Each row comes from the steps of one walk. Every step used is in the known rows, and no mark comes twice. Write the walk behind each row, first mark first.
Known rows:
bavad febiken loso lepo logud: [-2.14  1.97 -2.75 -0.13  0.07 -0.51 -0.11 -2.92 -1.19  1.06 -1.89  2.60
 -0.17 -2.64  2.44  2.33  1.97  0.42  2.66 -2.24]
bavad febiken: [-0.96  1.50 -1.56  0.12 -0.28 -2.36 -1.23 -3.27 -1.39  1.37 -2.89  0.96
 -1.03 -1.17  2.72  4.06 -0.73  0.60  1.70 -2.68]
lepo logud: [-2.57  0.39 -3.58  0.07  0.46 -0.97  1.40 -3.90  0.04  0.84 -0.95  1.85
  0.27 -1.43  0.14  4.19  1.42  0.21  3.48 -1.08]
loso bavad febiken: [-1.23  1.03 -1.39  1.22 -0.09 -2.27 -1.35 -3.41 -0.54  1.47 -1.72  2.24
 -2.05 -2.06  4.44  4.28 -1.21 -0.27  2.25 -2.44]
bavad febiken loso lepo kedeb logud: [ 0.18  1.63 -1.95 -1.46 -1.50 -1.55 -2.35 -2.86 -0.54  1.02 -2.06  2.90
  1.55 -1.24  4.00  2.03  1.68 -1.02 -0.35 -3.57]
bavad febiken lepo logud loso: [-2.43  1.48 -4.13 -0.06 -1.01 -1.99 -0.23 -3.13  2.23  2.40 -0.76  1.48
 -1.00 -2.46  0.12  3.06  0.90 -1.56  6.13 -1.77]
febiken loso: [ 0.32 -0.13 -2.53 -0.87 -0.32 -0.11 -0.11 -4.08  1.10 -0.84 -4.06  0.96
 -0.54  0.24  2.97  2.55 -0.62 -0.02  1.05 -1.57]
lepo kedeb logud: [-0.25  0.19 -2.77 -1.34 -1.21 -1.92 -0.94 -3.83  0.69  0.71 -1.18  2.25
  2.01 -0.02  1.81  3.68  1.25 -1.29  0.41 -2.59]
loso lepo kedeb: [-1.37  1.37 -2.08 -0.34 -0.51 -1.23 -0.69 -3.17 -0.22  0.62 -1.06  3.01
 -0.57 -2.02  1.72  2.66  2.37  1.88  3.73 -1.87]
logud loso: [-0.75  1.46 -4.21 -0.82  0.10 -0.79  0.21 -3.71  1.73 -0.72 -1.80  0.86
 -2.62 -1.05  0.53  3.30 -0.29  0.18  5.27 -1.86]
febiken loso bavad: [-0.10 -0.50 -2.30  0.43 -0.08 -0.13 -0.12 -4.20  1.93 -0.64 -2.57  2.32
 -1.58 -0.83  4.61  2.88 -1.16 -0.87  1.90 -1.29]
bavad febiken loso: [ 0.54  0.71 -1.74 -0.88 -0.89 -1.06 -1.62 -3.88 -0.42  0.70 -4.32  1.04
 -0.79 -0.62  3.86  2.55 -1.26 -0.18  0.52 -2.54]
kedeb lepo logud loso bavad febiken: [-2.43  1.11 -4.25  1.18  0.25 -1.58 -0.87 -2.47 -1.05  2.10  0.66  2.35
 -2.58 -3.75  2.01  4.24  0.29 -1.70  5.01 -3.04]
kedeb logud loso bavad: [-1.06  0.98 -4.08  0.01  0.24 -1.07 -0.05 -3.34  2.85 -0.85 -0.16  2.25
 -1.64 -1.09  2.94  3.90 -0.55 -2.34  3.64 -2.25]
kedeb lepo logud: [-3.46 -0.20 -4.20  0.92  0.67 -0.80  1.42 -2.36 -1.71  0.85 -0.46  1.12
  0.58 -1.66 -0.25  4.84  2.13 -0.60  2.76 -1.99]
kedeb lepo logud loso febiken: [-3.61  2.17 -4.12  0.51  1.73 -1.07  0.78 -0.90  1.33 -0.35  0.58  1.65
 -1.98 -1.89  0.21  3.67  1.71  0.41  7.19 -1.81]
kedeb logud: [-1.20  0.67 -2.75 -0.49 -0.02 -1.67  0.26 -2.89  0.71 -0.78 -2.20  0.87
  1.55  0.73  2.28  4.53  0.35 -1.31 -0.37 -2.47]
kedeb logud lepo: [-0.83  2.82 -2.71 -0.43 -0.07 -1.59  1.32 -3.70 -0.25 -3.44 -1.27 -0.08
  0.79  1.42  0.89  4.89 -0.13  0.10  0.64 -1.28]
lepo kedeb logud loso bavad febiken: [ 0.00  1.37 -3.20 -0.60 -1.26 -2.43 -2.70 -3.82  0.80  2.11  0.01  3.27
 -1.48 -2.55  3.58  3.26 -0.47 -2.13  3.53 -3.29]
kedeb logud lepo loso: [-0.84  1.70 -1.78 -2.51  0.16 -1.22  0.86 -4.42  0.15 -2.71 -0.83  0.73
 -0.56  0.34 -0.29  5.87  0.69 -2.15  0.94 -0.62]

Write each row's walk:
[-2.37  1.30 -3.31 -0.07  0.49  0.25  1.21 -3.10  0.02 -0.25 -1.67  2.58
  0.00 -1.95  1.69  2.40  2.48  0.52  3.10 -1.36] : febiken loso lepo logud
[-1.68  1.21 -2.47  0.81 -1.39 -3.03 -1.53 -2.15  3.35  1.72 -1.23  1.74
 -0.18 -1.46  3.96  3.62 -0.44 -3.40  2.74 -2.59] : kedeb logud loso bavad febiken lepo
[-0.94  1.81 -0.70 -0.56  0.05 -2.04 -0.99 -4.49 -0.95 -0.22 -0.58  2.11
 -3.36 -2.24  2.43  5.50 -0.94 -1.15  2.87 -1.02] : logud lepo loso bavad febiken
[-1.45 -0.76 -1.40 -0.69  0.66 -0.97  0.00 -4.33  1.54  0.17 -0.82  2.98
 -2.78 -2.09  2.42  5.26  0.01 -2.28  3.06 -0.68] : lepo loso bavad
[-1.15  0.33 -0.66 -0.55  0.05 -2.02 -1.70 -4.02 -0.25  1.80 -1.32  2.75
 -3.01 -2.81  3.39  5.09 -0.64 -2.10  2.40 -1.88] : lepo loso bavad febiken
[-0.06  1.02 -2.55 -1.52 -1.13 -0.79 -1.07 -3.03  0.73 -0.25 -1.78  2.89
  1.89 -0.56  3.25  2.06  2.17 -0.91  0.18 -2.75] : febiken loso lepo kedeb logud
[ 0.09  1.80 -2.48 -0.99 -1.12 -1.53  0.00 -5.19 -0.51 -1.13 -0.63  1.54
 -0.68 -0.34 -0.09  3.65  0.54  1.87  3.81 -0.58] : logud lepo kedeb
[-4.21  1.05 -1.93  1.30  0.36 -2.33  1.16 -1.80  3.47  1.19 -0.76  2.00
  0.95 -0.96  1.39  3.61  2.04 -0.02  5.08 -0.28] : loso febiken lepo logud
[-2.61  2.11 -2.24  0.31 -0.08 -2.61 -0.13 -0.75  5.52 -0.58 -1.34  0.99
  0.23  0.32  2.53  3.07  0.75 -1.43  4.62 -1.63] : kedeb logud loso febiken lepo
[-0.27  0.49 -4.13 -0.71 -0.73 -1.24 -1.07 -4.04  2.83  0.34  0.61  3.38
 -1.26 -1.79  2.57  3.30  0.13 -2.32  4.22 -2.34] : lepo kedeb logud loso bavad
[-3.09  1.32 -0.51  1.42  0.12 -2.71  0.18 -1.11  4.22  0.03 -2.41  1.03
  0.10  0.23  3.03  3.39  0.72  0.46  4.08 -0.70] : loso febiken lepo
[-1.48  1.27 -2.09 -0.29 -1.20 -2.52 -1.40 -2.42  4.90  1.33 -0.67  2.54
 -0.79 -1.28  1.53  1.99  1.38  0.20  6.96 -1.00] : logud loso febiken lepo kedeb
[-1.67  1.08 -2.22  1.24 -1.25 -2.73 -1.43 -2.60  3.08  1.98 -1.55  1.68
 -1.91 -2.10  3.59  3.33 -0.71 -1.94  4.69 -1.97] : logud loso bavad febiken lepo
[-3.28 -0.15 -2.95  0.88 -0.58 -1.78  1.41 -3.11  2.32  1.79 -1.34  1.56
  1.49 -1.19  0.39  3.92  1.89 -1.04  3.55 -0.56] : febiken lepo logud
[-2.67  0.81 -4.68 -0.08 -0.61 -1.23  0.98 -3.34  3.48  1.08 -0.55  1.51
 -0.68 -1.84 -0.61  3.09  1.47 -1.42  6.59 -0.96] : febiken lepo logud loso
[ 0.00  0.89 -2.15 -1.12 -0.95 -0.28 -1.09 -3.70  0.38  0.18 -2.30  3.08
 -0.36 -1.71  2.77  1.35  2.07  1.25  2.85 -1.91] : febiken loso lepo kedeb
[-2.24 -1.24 -1.96  0.08  0.84 -0.73  0.02 -2.80  0.06  0.12 -0.31  2.35
 -2.51 -2.29  2.09  5.90  0.76 -2.92  2.39 -1.43] : kedeb lepo loso bavad
[-1.11  1.59 -2.02 -0.17  0.24  0.17  0.22 -2.58  0.35 -1.57 -3.47  1.63
 -0.98 -0.83  3.34  2.05  1.13  1.13  1.85 -1.93] : febiken loso lepo
[-1.95  2.88 -0.20 -1.26  1.57 -1.61  0.68 -3.02  1.28 -2.91 -0.64  1.28
 -2.84 -0.20  0.64  5.09  0.46  0.90  4.79  0.33] : logud lepo loso febiken
[-1.23  0.97 -1.43 -0.74  0.64 -0.88  0.79 -4.88  0.79 -2.08 -0.09  2.18
 -3.32 -1.45  1.36  5.66 -0.31 -1.20  3.58  0.26] : logud lepo loso bavad
[-2.70  0.68 -5.85 -0.05  0.50 -0.30  1.12 -2.53 -0.10  0.34  0.17  1.10
 -1.49 -2.32 -1.25  3.99  1.67 -1.08  5.70 -2.24] : kedeb lepo logud loso
[-2.17  2.94 -3.51 -0.06  0.72 -0.52  0.36 -2.18  0.95 -1.45 -1.37  1.50
 -2.93 -2.05  1.25  2.73  1.42  1.31  5.75 -2.12] : logud loso lepo
[-3.10  0.59 -2.34  0.86 -1.02 -2.67  0.01 -2.89  0.93  3.18 -1.57  1.62
  1.14 -1.84  1.33  3.83  1.44 -1.16  3.14 -1.50] : bavad febiken lepo logud
[-0.91  1.51 -1.53 -2.05  0.41 -0.85  1.00 -4.89 -0.12 -2.39 -1.22  0.83
 -2.40 -0.48 -0.78  5.51  0.35 -0.45  3.04  0.13] : logud lepo loso
[-1.75 -0.05 -0.25 -1.29 -1.09 -2.68 -1.37 -3.20  1.66  2.26 -2.59  1.44
 -0.94 -1.72  1.54  4.84  0.77 -2.84  2.09 -1.31] : bavad febiken lepo loso
[-1.80  2.76 -2.53 -0.08  1.30 -1.43 -0.06 -1.91  2.95 -1.34 -1.17  1.39
 -3.12 -0.80  1.80  3.04 -0.10  1.51  6.89 -1.50] : logud loso febiken
